Every row comes from one small tree of marks. The marks that hang from a mark follow it in brackets, in alphabetical order. Every link used is in the known rows. Which tree was each row made from?
Known rows
nudun[laba[mova[beviz]] larad zunub]: [ -9   2 -11  44   8   1  -8  -3 -21  -9 -30 -13  -1 -27   3 -11   6   2
  14   7   6]
beviz[mova[zunub]]: [ -6   4 -18   5  14 -17  -9   6 -27  -6  -6  -6   2  11   7  -4  -2   7
 -15   5   6]
nudun[beviz laba]: [-10 -10 -17  24   3  14 -11  -9  -3  -4 -13   7  -2 -19   4  -5   6  -3
  -9   5   4]
laba[mova]: [ -4   2  11   4  -1 -13  -4   0   0  -3  -1  -9   4   1   4   1  -1   4
  16   0  -1]
beviz[mova nudun]: [-7  2 -7 -1 13 -9 -1 20 -6 -6  1  1  4  1  2  3  4  5  2 -7  7]
laba[mova nudun[zunub]]: [ -5   6   8  25  -6  -2  -3   9  -5   0   1 -20   7  -2   1   0   2   7
  14  -7   6]
laba[nudun[larad]]: [ -2 -17   3  17   6  15 -16  13  -5  -3  -6 -12   3  -7   0  -3   7   9
   1  -2   5]
larad[mova nudun]: [-8  2 -4  0 13 -5 -9 18 -1 -3  3  4  5 -4  4  1 -3  9 33 -1 -1]
laba[nudun[zunub]]: [  0   5  -5  22  -5   9   1   8  -5   2   2 -11   3  -2  -3  -1   3   3
  -3  -7   8]
zunub[mova]: [ -7  10 -14  -1   4  -7  -6  -2   0  -5  -4  -4   1   9   5   0  12  18
   7  -4  -3]
mova[beviz zunub[nudun[larad]]]: [ -6   8  -6  18  13   5  -8  14 -57  -9 -21  -6  -3  14   6 -11  12   8
 -12   7   9]
nudun[beviz laba larad[mova[zunub]]]: [-16 -24 -31  39  20   8 -25   0 -25 -19 -30   0  -3 -21  13 -12   5   8
  -5   6   8]
nudun[laba larad zunub[mova]]: [ -9  -5 -34  36   6   4 -11  -4   6  -7 -26  -4  -4 -16   3  -6  20  12
   3  -2   6]
beviz[mova nudun[laba larad zunub]]: [-10 -13 -27  36  14   3  -6  17  -1  -7 -20   1  -2 -24   0  -5  13  -1
   0  -5  15]
beviz[nudun]: [-2  1  4 -1 -3  8  1 13 -7 -1  5  4 -1 -1  0  3  2  0  1 -9  6]
mova[beviz[nudun[larad]] zunub]: [ -5   0  -4  18   9  11 -13  18 -57  -9 -18  -5  -4  -6   5  -9   3   6
 -13   0  13]
laba[nudun[beviz zunub]]: [ -4  -6  -6  35   2  15   0   7  -8   3  -7  -7   4 -13   0  -4   8   0
  -9  -7  10]
zunub[mova[beviz] nudun]: [-11  33 -14   3  12  -4   0   7 -31 -11  -9  -5   1  24   6  -3  22  22
  10  -1  -2]

Which tree is each row?
[-11   3 -19  34   5   7  -6   6  -7  -2 -11 -11   4  -4   5  -2  20  17
  -1 -11   7]	laba[nudun[beviz zunub[mova]]]
[-12  -8 -11  20  21   0 -13  14  -9  -5  -4  -9   9  -5   5  -2   8  11
  -5  -1   5]	laba[nudun[beviz[mova]]]
[-13  29 -34  29   5   4 -13   4 -27   0 -17   0  -2 -13   2  -7  13  15
  17   5   6]	larad[nudun[laba zunub[mova[beviz]]]]
[-12  -8  -7  14  19   1  -9  17  -4  -2  -5   8   5 -13   6  -1   1   6
  27   0   0]	larad[mova nudun[beviz]]
[-12 -16   5  31   9  -2 -14  14 -33  -8 -22  -8   1   9  11  -8  16   6
  -3   2   8]	laba[mova[zunub[nudun[beviz larad]]]]
[ -3  -5 -19  25   9  -5  -1   4   6  -3 -21  -8  -2  -6   2  -4  18  12
   6  -7   5]	nudun[larad zunub[mova]]
[ -2  19  -5  18   2   8  12  13 -30  -2  -9  -2  -2 -10  -3  -3   3  -2
   0  -8  10]	mova[beviz[nudun[zunub]]]
[ -7  20   7  22  -1  -4   7  13 -29  -5  -8 -10   2  -9   1  -2   2   2
  16  -8   8]	laba[mova[beviz[nudun[zunub]]]]
[ -7  -6 -19  30  21 -12   9   5   0   0 -16   0   4 -12   2  -4   7  -3
  -6  -1   7]	nudun[beviz[mova] zunub]
[ -6 -28   1  29  12  18 -17  13  -6  -3 -14  -7   4 -17   3  -5  11   6
  -4  -2   6]	laba[nudun[beviz larad]]
[ -9   4 -14   4  11 -10 -10  19 -34  -7  -1  -2   2   9   7  -1   0   8
 -14  -4  11]	beviz[mova[zunub] nudun]
[ -7  28 -21  19   8  -7   6  -2 -23  -6 -17  -9  -1   1   2  -5  13  16
   5  -3   2]	nudun[zunub[mova[beviz]]]
[-10  19 -17   9  18  -8  -8   3 -51 -18 -13  -9   1   5  10  -7  -7  14
   3   4   2]	larad[mova[beviz zunub]]
[ -9 -14 -10  14  14   2 -15  22 -29 -16 -13  -2  -1  -4   9  -4   1  11
   5  -8  10]	beviz[nudun[larad[mova[zunub]]]]
[ -6   2   8  32   8   0   2  18 -27  -6 -20 -12   1 -19   2  -5   7   3
  19  -7  11]	laba[mova[beviz[nudun[larad zunub]]]]
[-14 -27  -5  38   9   6 -20  -4   0  -9 -25  -3   0 -28   8  -7  10   2
  10   6   3]	nudun[beviz laba[mova] larad]
[-16  -7 -35  30  17  -4 -20  -3 -30 -10 -19   2   0  -8  11  -9   4   4
 -24  10   9]	nudun[beviz[mova[zunub]] laba]
[ -8  29 -19  20   9  -4  -3  12 -27   4 -12  -3   1  -3   1  -4  11  16
  20   0   4]	larad[nudun[zunub[mova[beviz]]]]
